Each row was made from one walk, in order. Every step used is in the known rows, and no mark comes twice. Write each row's walk.
In the rows, zero is written as 128.
Known rows
V K Q L U G: [159 150 68 130 181 89 186 114 94 142 63 176 131 85 109 113 124 86 63 130 116 97 157 109 94 47 100 128 92 124 141 131 171 116 64]
C G V K Q L: [166 158 55 146 140 125 230 186 96 140 100 179 142 116 120 126 118 94 63 116 114 110 220 114 144 91 121 125 142 139 103 127 182 117 81]
U G C: [128 137 139 122 146 150 159 116 125 133 144 136 140 112 143 120 129 126 110 116 156 112 87 131 142 106 91 136 149 131 119 163 137 164 145]
B G: [135 111 132 135 146 130 160 119 117 121 123 158 131 117 127 128 135 101 128 118 163 140 104 129 112 133 112 129 116 113 127 133 149 136 134]
T C G Q K: [154 94 76 137 105 178 153 216 154 125 90 142 142 105 135 108 107 117 161 142 102 108 174 105 125 132 97 132 147 112 117 126 153 147 144]
T C G: [135 105 94 136 107 162 149 175 159 109 117 145 129 130 117 130 137 151 142 141 103 126 130 147 134 129 116 111 158 107 147 99 129 124 146]
C G V: [135 127 100 132 117 161 204 179 129 122 152 134 144 137 138 127 111 145 116 124 139 107 157 129 149 138 120 132 137 126 103 158 143 124 119]
X T P: [120 132 123 166 127 130 99 132 142 132 190 133 105 138 193 103 147 125 117 137 80 144 113 152 139 135 129 73 135 144 149 108 135 155 140]
P G Q L: [177 113 89 159 128 143 185 171 128 145 87 145 100 110 99 115 126 115 122 139 116 120 171 96 125 107 110 130 108 120 147 132 140 126 131]
B L U: [153 162 109 129 161 108 157 129 151 124 94 111 134 96 115 150 129 156 135 143 125 90 142 109 97 101 109 152 70 111 142 131 113 96 81]
P G: [159 119 122 144 120 138 149 137 104 133 137 132 126 131 100 105 133 146 135 133 112 131 123 135 136 114 122 129 105 123 154 128 131 119 130]
J E G V K: [130 130 142 93 153 154 206 140 141 91 177 108 178 102 142 139 125 112 110 107 132 79 137 146 87 124 122 135 145 165 100 170 190 145 73]
G V K Q L U: [164 168 66 122 166 105 206 139 108 153 96 159 149 90 125 126 128 88 62 133 109 92 200 98 104 62 117 123 106 144 100 148 178 118 53]
J E G V K Q: [144 134 137 96 157 140 216 159 128 103 150 134 183 111 122 124 124 109 111 117 104 94 161 146 90 105 134 141 138 170 101 165 183 147 51]
J E G V: [121 107 155 101 134 153 201 149 177 91 173 104 172 120 129 153 120 136 141 120 129 78 130 151 88 140 129 132 130 160 110 191 163 140 100]
B L U G: [142 152 104 120 175 111 176 114 144 120 92 126 135 95 115 137 124 156 118 140 138 79 104 115 97 96 89 160 61 97 152 156 125 105 81]
L U: [140 130 118 126 143 123 142 122 133 128 117 119 132 109 123 129 123 140 134 142 126 104 136 114 100 101 120 127 96 123 132 134 120 116 104]
F Q L U: [168 150 78 131 138 94 145 125 130 174 57 123 120 115 121 161 128 106 122 156 123 83 182 103 74 99 126 122 88 145 131 129 133 119 112]
P T X: [141 144 122 138 124 155 85 132 155 124 162 135 123 104 182 125 164 152 88 141 75 141 123 139 150 148 132 77 156 146 139 98 120 153 141]
K Q L: [149 135 97 153 131 90 150 145 131 146 71 168 119 123 99 140 128 102 105 132 103 130 182 117 122 98 132 116 119 141 138 117 140 117 116]
U G: [116 118 122 119 142 130 147 114 122 124 125 144 131 127 132 113 120 125 111 124 142 118 90 136 129 122 109 136 120 113 137 154 144 135 128]
E G C: [147 130 165 132 134 148 174 150 138 119 145 95 152 95 137 154 130 124 141 124 137 110 139 129 125 104 118 116 155 166 117 144 125 168 130]
X T C G Q F: [160 110 40 145 113 165 164 214 159 152 107 139 129 115 163 100 147 132 125 162 65 154 157 115 130 143 87 99 148 134 123 95 129 160 146]
G Q L: [147 121 96 144 134 135 164 162 152 141 78 141 102 107 126 137 121 96 114 135 132 118 178 90 117 120 113 131 131 126 119 130 138 133 129]
F Q: [146 145 113 114 121 122 117 135 110 168 95 120 131 150 136 130 128 118 140 147 123 123 146 128 115 140 139 137 125 142 118 126 126 142 129]
P T C G Q K: [169 111 84 152 95 218 140 213 174 121 111 139 133 102 155 96 128 130 140 151 91 109 173 101 129 153 107 103 171 119 118 118 149 157 152]
G Q K V: [146 152 105 135 123 149 123 167 98 141 93 134 135 91 147 104 76 65 120 129 139 132 175 88 114 113 110 156 109 149 66 170 166 147 128]
V K Q: [151 158 108 123 150 114 139 138 81 139 104 157 139 120 120 98 132 101 99 125 103 144 157 123 132 91 132 136 136 138 121 101 149 134 80]
K Q: [140 130 122 134 131 114 136 148 115 138 100 153 132 139 109 111 123 125 129 138 99 142 151 128 131 108 139 132 124 134 130 122 123 129 108]
U G Q K V: [137 141 99 129 135 151 142 153 94 137 92 150 138 90 151 88 71 62 103 123 152 122 140 96 117 108 90 162 99 132 75 197 181 156 126]
X T C: [119 120 97 139 113 146 106 141 173 123 155 140 133 130 151 113 171 135 118 135 67 140 99 148 126 138 114 71 161 140 139 93 130 162 158]
V K Q F: [167 166 77 113 151 90 136 135 66 175 87 149 150 104 134 101 132 85 85 145 91 161 175 117 123 91 117 145 115 149 117 112 157 130 74]
E G Q: [146 103 140 123 137 158 181 187 142 115 105 103 128 103 131 127 114 116 152 140 124 120 163 107 110 126 125 133 133 141 118 145 121 157 106]
Q K: [135 125 118 134 120 115 108 130 116 139 122 123 155 110 138 123 107 101 132 119 126 106 152 114 120 123 117 131 113 138 117 149 161 132 133]
T P: [122 126 140 142 130 131 106 124 138 132 158 127 101 130 170 117 128 123 133 146 113 135 122 149 132 127 136 111 130 120 151 127 135 131 128]
C G: [142 120 109 148 118 143 165 167 119 115 120 138 123 134 118 129 113 147 136 126 134 121 153 132 140 132 123 130 130 119 133 114 125 113 130]
C G Q: [152 108 100 144 124 174 187 207 127 123 99 137 112 128 124 110 104 139 148 136 136 126 171 103 141 135 115 148 136 113 114 119 115 130 123]
E G V K Q: [149 149 123 106 152 133 210 169 95 130 135 128 172 103 133 115 126 97 92 125 101 117 178 129 124 95 135 125 141 162 99 156 171 157 55]
H G V K Q: [153 145 71 103 145 139 179 153 75 128 156 137 169 125 126 96 114 99 83 116 118 132 161 138 139 113 115 172 160 168 82 141 162 141 80]

Which walk is each row?
[139 112 104 110 164 155 181 147 136 128 93 133 122 104 134 94 110 130 127 147 140 99 115 94 99 99 92 152 95 102 120 169 126 142 97] -> L U G Q
[153 157 79 124 117 216 178 172 153 110 174 144 144 111 169 102 162 137 75 137 95 115 144 139 147 146 118 89 200 121 105 113 170 150 115] -> P T C G V K
[156 143 106 120 112 109 99 137 99 177 90 114 158 132 145 127 108 90 144 138 121 99 170 114 106 136 127 141 108 151 107 145 159 146 134] -> F Q K
[185 120 84 129 130 141 167 170 99 173 97 121 124 107 123 89 127 122 133 164 102 151 157 100 127 116 99 154 90 123 135 144 132 134 117] -> P G Q F
[160 142 86 155 111 164 162 207 90 128 87 145 130 99 139 105 62 84 129 126 144 127 201 92 128 116 108 158 110 140 71 157 164 133 128] -> C G Q K V
[133 112 89 136 148 137 183 148 145 137 74 157 102 105 128 121 115 94 99 129 146 108 141 97 119 115 95 138 124 113 125 157 152 143 128] -> U G Q L
[156 176 99 126 108 112 90 135 74 174 84 125 149 120 147 126 86 61 121 137 133 121 176 115 102 120 130 147 98 169 75 161 173 143 135] -> F Q K V
[141 156 71 118 164 113 211 130 98 150 105 183 149 108 133 108 125 74 38 116 122 104 159 119 132 83 103 131 131 134 106 169 200 139 79] -> U G V K Q L
[164 139 149 162 127 158 139 134 118 144 185 122 110 116 156 101 138 140 141 145 110 133 111 154 156 94 113 112 137 131 159 138 135 152 149] -> T P G C
[119 152 100 91 161 147 190 114 95 130 162 143 158 113 162 97 125 99 62 108 146 105 102 130 138 115 98 142 141 120 98 178 187 150 89] -> U G V K
[155 120 73 99 164 130 177 140 122 166 76 124 134 87 147 98 112 113 116 168 132 115 132 86 92 97 78 161 72 111 118 180 135 137 90] -> L U G Q F
[135 105 106 120 139 147 151 155 117 138 98 140 147 104 150 89 92 90 128 122 143 100 134 92 121 123 87 157 111 115 107 181 167 157 126] -> U G Q K
[136 160 111 140 115 119 102 128 91 136 114 133 147 98 140 124 84 72 106 118 136 126 156 117 115 109 120 140 104 156 84 162 174 130 133] -> Q K V
[153 142 68 116 130 166 202 195 119 125 126 171 158 124 129 99 135 124 94 137 82 127 166 140 147 103 117 122 173 122 107 116 168 139 87] -> T C G V K Q
[155 148 87 134 121 99 132 131 125 176 68 132 117 135 126 159 132 94 115 144 126 107 175 116 104 128 132 122 122 147 127 121 142 131 138] -> F Q L
[143 135 76 125 159 107 219 135 139 148 90 170 148 106 116 122 116 110 75 140 121 81 157 110 103 72 101 127 86 127 117 197 167 123 81] -> K Q L U G V
[171 143 110 166 116 157 123 172 86 148 135 137 106 94 162 69 81 76 133 151 106 141 163 117 129 97 113 141 86 132 118 171 177 143 130] -> T P G Q K V
[158 154 81 127 138 149 218 189 79 133 130 163 157 130 131 97 113 119 88 120 113 125 186 126 154 105 125 143 145 134 94 130 166 128 70] -> C G V K Q
[135 123 86 136 157 101 172 103 142 131 85 148 121 94 118 141 122 113 93 134 141 79 127 112 91 83 94 118 84 113 148 158 151 112 110] -> Q L U G
[144 132 94 135 97 217 173 182 187 110 168 142 137 130 158 117 156 161 104 148 95 112 135 144 147 165 125 84 188 122 115 135 145 145 143] -> P T C G V
[155 135 109 146 139 150 157 159 90 133 92 162 137 81 147 103 86 36 119 121 172 142 152 90 99 117 92 156 94 132 66 178 190 155 132] -> B G Q K V
[135 109 77 160 104 160 142 178 165 110 147 151 129 137 143 117 155 153 126 133 73 135 124 151 140 140 110 73 163 133 145 78 128 147 157] -> X T C G
[144 157 84 94 178 130 211 127 89 141 123 160 166 105 137 81 119 109 67 134 118 97 134 115 114 68 102 146 103 122 101 180 175 139 45] -> L U G V K Q
[173 114 65 159 140 145 214 197 148 127 58 142 101 95 110 139 104 128 129 144 138 87 206 79 101 94 102 132 101 113 127 123 125 106 107] -> C G Q L U
[143 186 82 94 192 131 219 115 118 126 129 127 161 81 148 120 127 130 68 127 144 68 118 110 107 88 79 165 83 104 112 179 171 120 44] -> B L U G V K
[139 156 64 109 177 121 215 103 116 139 122 147 146 79 149 125 126 88 45 121 147 68 139 106 101 75 85 125 103 122 107 178 197 125 75] -> Q L U G V K
[163 113 109 178 126 169 142 178 127 144 177 134 89 134 175 60 143 134 137 153 68 150 128 133 147 125 116 93 120 128 157 115 130 163 137] -> X T P G Q
[147 110 95 118 156 143 163 148 123 142 88 129 149 87 145 90 88 101 133 137 141 77 141 79 91 97 81 157 79 112 110 190 159 147 100] -> L U G Q K
[154 100 116 139 144 146 163 160 114 138 99 151 145 94 144 104 105 67 144 121 163 121 146 85 103 133 90 151 107 115 101 162 175 159 132] -> B G Q K
[167 108 88 148 167 130 210 147 146 134 63 161 108 79 120 137 126 82 123 138 165 106 160 76 72 97 88 133 86 107 122 147 152 129 111] -> B G Q L U
[161 154 101 118 141 155 191 137 77 140 174 129 152 117 133 89 138 121 86 121 116 118 135 130 146 107 114 137 126 127 116 150 175 135 93] -> P G V K
